Known rows, with every step that occurs:
tuguku/guzo/tevita/nika: [11,9,-13,18,30,-3,39,0,8,-2,13,-27,46,7,-17,-5,-41,35,39,-28,-36,43,-76]
guzo/tevita/nika: [-4,14,1,8,0,-18,4,25,-1,7,16,5,28,-6,5,14,-21,9,28,-24,-37,19,-34]
tuguku/nika/tevita: [-42,9,33,5,22,31,-2,-29,25,0,1,-36,-14,41,-14,30,-7,34,-11,7,8,-7,-35]
guzo/tevita: [7,-10,24,16,12,20,-15,26,-3,16,23,-11,24,17,14,-7,-59,-26,8,-25,-10,-13,-5]
tuguku/guzo: [3,-25,4,-18,4,54,-1,-17,31,-26,-7,-37,20,32,24,-8,-67,18,-2,-8,-28,-10,-44]
fikifo/guzo/bizug: [-26,-24,23,12,-30,20,44,41,37,-47,6,-5,-15,-12,45,7,11,-79,-3,0,-29,13,-1]
nika/fikifo/guzo: [15,14,14,24,1,-6,-31,-3,11,-7,-54,36,-44,-47,23,31,10,-51,4,15,-12,-33,6]
fikifo/guzo: [-8,-2,3,15,-8,16,0,3,37,-32,-19,0,-18,-24,43,35,-20,-43,19,24,-39,-14,0]
nika/tuguku: [19,-43,8,-32,3,23,-55,-16,3,12,-18,8,-2,19,11,-19,-3,5,-7,-8,-33,-72,40]
tevita/guzo: [-37,-10,12,-12,-20,15,-7,22,4,17,26,11,-28,-2,29,-16,-63,7,-3,32,7,-9,-32]
bizug/guzo/tevita/nika/tuguku: [17,35,-34,-11,24,-43,6,-9,-8,16,31,23,11,-50,-23,3,15,15,21,-2,-8,-2,0]
fikifo/nika/tuguku/guzo/bizug: [38,-39,-2,-5,8,-6,49,-3,-25,-17,-4,-33,52,19,-7,-57,20,-19,2,-60,-4,0,0]
bizug/guzo/fikifo: [-46,2,-8,-56,-1,28,-51,0,8,-7,-3,21,-41,9,28,24,-11,-11,-49,55,29,-6,19]
bizug/guzo/tevita/nika: [-14,62,-24,-3,-2,-16,23,14,12,-15,46,4,16,-45,7,24,-25,-8,13,7,-10,35,-42]
guzo/fikifo/nika: [-11,-20,-4,-22,-7,-10,-40,4,-43,11,-39,23,5,28,18,9,0,-9,-13,1,16,1,32]
tuguku/nika/fikifo/guzo/tevita: [44,46,17,55,49,-20,2,-12,-9,24,-50,-4,-46,-46,-18,53,30,-30,48,-14,28,16,-38]
bizug/guzo/fikifo/nika/tuguku: [6,3,-37,-41,20,-39,-38,-36,-43,19,-26,36,-9,-19,-4,8,41,-8,-19,26,49,-20,65]
guzo/bizug: [-36,-42,39,-31,-41,54,1,47,15,-34,30,-17,7,33,47,-28,-9,-45,-36,-24,-22,-8,-3]
tuguku/nika/bizug/guzo/fikifo: [-11,18,-14,-31,-8,47,1,-19,31,-28,6,-37,-35,15,-16,32,69,40,-24,40,42,31,17]
bizug/guzo/fikifo/nika: [-25,26,-31,-28,-6,-12,-21,-11,-27,-9,-9,19,-5,-15,22,28,2,-25,-30,35,50,11,25]
bizug/guzo/tevita: [-5,39,0,-1,8,15,-3,11,10,-8,52,-8,10,-25,23,10,-60,-41,-9,8,24,5,-12]

Rows:
[17,54,-28,13,-58,17,44,-7,23,-61,39,-22,48,-36,6,-7,7,-28,-12,-2,7,12,31]	fikifo/nika/bizug/guzo
[26,35,-7,32,-23,22,32,12,34,-22,76,-29,35,-22,-9,-12,-21,-23,-9,-5,10,14,22]	nika/bizug/guzo/tevita
[37,-47,-5,-22,34,28,-21,-39,15,0,-24,-20,17,31,-2,-31,-22,36,5,-13,-29,-46,-4]	nika/tuguku/guzo
[42,4,-13,48,-5,-3,76,5,29,-14,39,-49,66,14,-50,-27,2,56,43,-46,-45,53,-40]	tuguku/guzo/tevita/nika/bizug
[14,25,19,-26,11,40,-56,-25,0,4,-55,-11,-44,1,7,26,18,13,-3,-13,19,-31,-39]	tuguku/nika/fikifo
[7,37,-13,15,-9,-41,-7,-3,11,-12,-62,49,-43,-66,9,46,45,-19,27,13,-45,-3,-24]	tevita/nika/fikifo/guzo
[-17,-3,-12,-25,-29,31,-12,0,27,-22,25,-6,-14,11,-1,0,28,7,-45,42,16,7,54]	nika/bizug/guzo/fikifo
[-73,-2,35,25,3,-19,9,-2,9,36,49,15,-28,21,-13,-21,-69,21,-24,43,21,-7,-28]	nika/tevita/guzo
[-6,-10,-9,25,-31,-42,29,17,-37,32,15,15,-7,9,-26,-27,27,26,0,21,42,37,36]	tevita/guzo/fikifo/nika/bizug
[60,-38,5,16,59,3,-5,-27,-10,34,5,-22,36,23,-29,-39,-40,23,26,-36,-5,-24,-6]	nika/tuguku/guzo/tevita
[-35,12,12,33,-1,-26,13,-14,-11,-1,11,1,35,20,-7,-4,-34,-16,-20,-16,2,-16,8]	fikifo/nika/tevita
[-3,-7,34,19,-17,-9,10,36,9,-19,-21,24,-43,-37,26,3,40,-87,-17,-10,-4,-9,6]	nika/fikifo/guzo/bizug
[15,0,13,-2,-35,69,15,-12,45,-39,-3,-64,9,34,-1,12,36,40,11,-17,-18,0,-7]	tuguku/nika/bizug
[-1,21,-10,-7,-52,54,18,4,59,-53,51,-29,15,-12,18,-6,-5,-8,-27,14,-9,-8,27]	nika/bizug/guzo
[-47,-11,13,18,18,-44,-18,-12,-38,33,-19,26,3,42,-25,5,-4,4,-32,9,29,1,39]	guzo/fikifo/nika/tevita
[7,-17,-17,-40,-2,-9,-28,-10,1,-1,-26,25,8,0,1,-1,33,41,15,-10,-60,-42,12]	tevita/nika/tuguku
[25,10,-2,42,-30,-8,43,29,14,-7,40,-17,52,0,-28,-17,21,26,31,-39,-54,32,-1]	guzo/tevita/nika/bizug
[42,30,-1,23,41,-29,6,-5,-18,27,-18,7,13,-13,-40,-7,-15,25,25,-40,-14,25,-71]	tuguku/guzo/tevita/nika/fikifo
[-34,-8,-11,-3,-4,-45,-6,17,-58,44,-7,35,-28,0,3,-4,-21,9,-7,35,50,28,-1]	tevita/guzo/fikifo/nika
[-50,-33,12,-33,0,-5,-39,21,-24,45,3,35,-57,27,9,-7,-30,26,-24,61,34,5,-5]	tevita/guzo/fikifo
[21,-43,-13,-28,19,-39,-54,-19,-59,41,-51,39,-2,24,-8,-6,40,8,-3,-4,16,-33,76]	guzo/fikifo/nika/tuguku
[27,-10,-8,2,24,-43,-11,1,-21,37,3,19,23,-9,-27,-14,14,32,34,-34,-39,-22,8]	guzo/tevita/nika/tuguku
[33,-25,-15,20,-7,4,34,-15,-9,-11,-17,-32,44,43,-31,-25,25,38,8,-17,3,37,27]	tuguku/guzo/fikifo/nika/bizug
[-2,18,29,13,3,10,27,14,8,-22,-47,-7,-65,-30,16,32,77,-55,6,-15,14,20,-38]	tuguku/nika/fikifo/guzo/bizug
[-4,-31,-16,-11,25,-72,-22,-13,-77,76,-21,56,-33,-1,-21,-22,21,27,4,27,54,-8,41]	tevita/guzo/fikifo/nika/tuguku
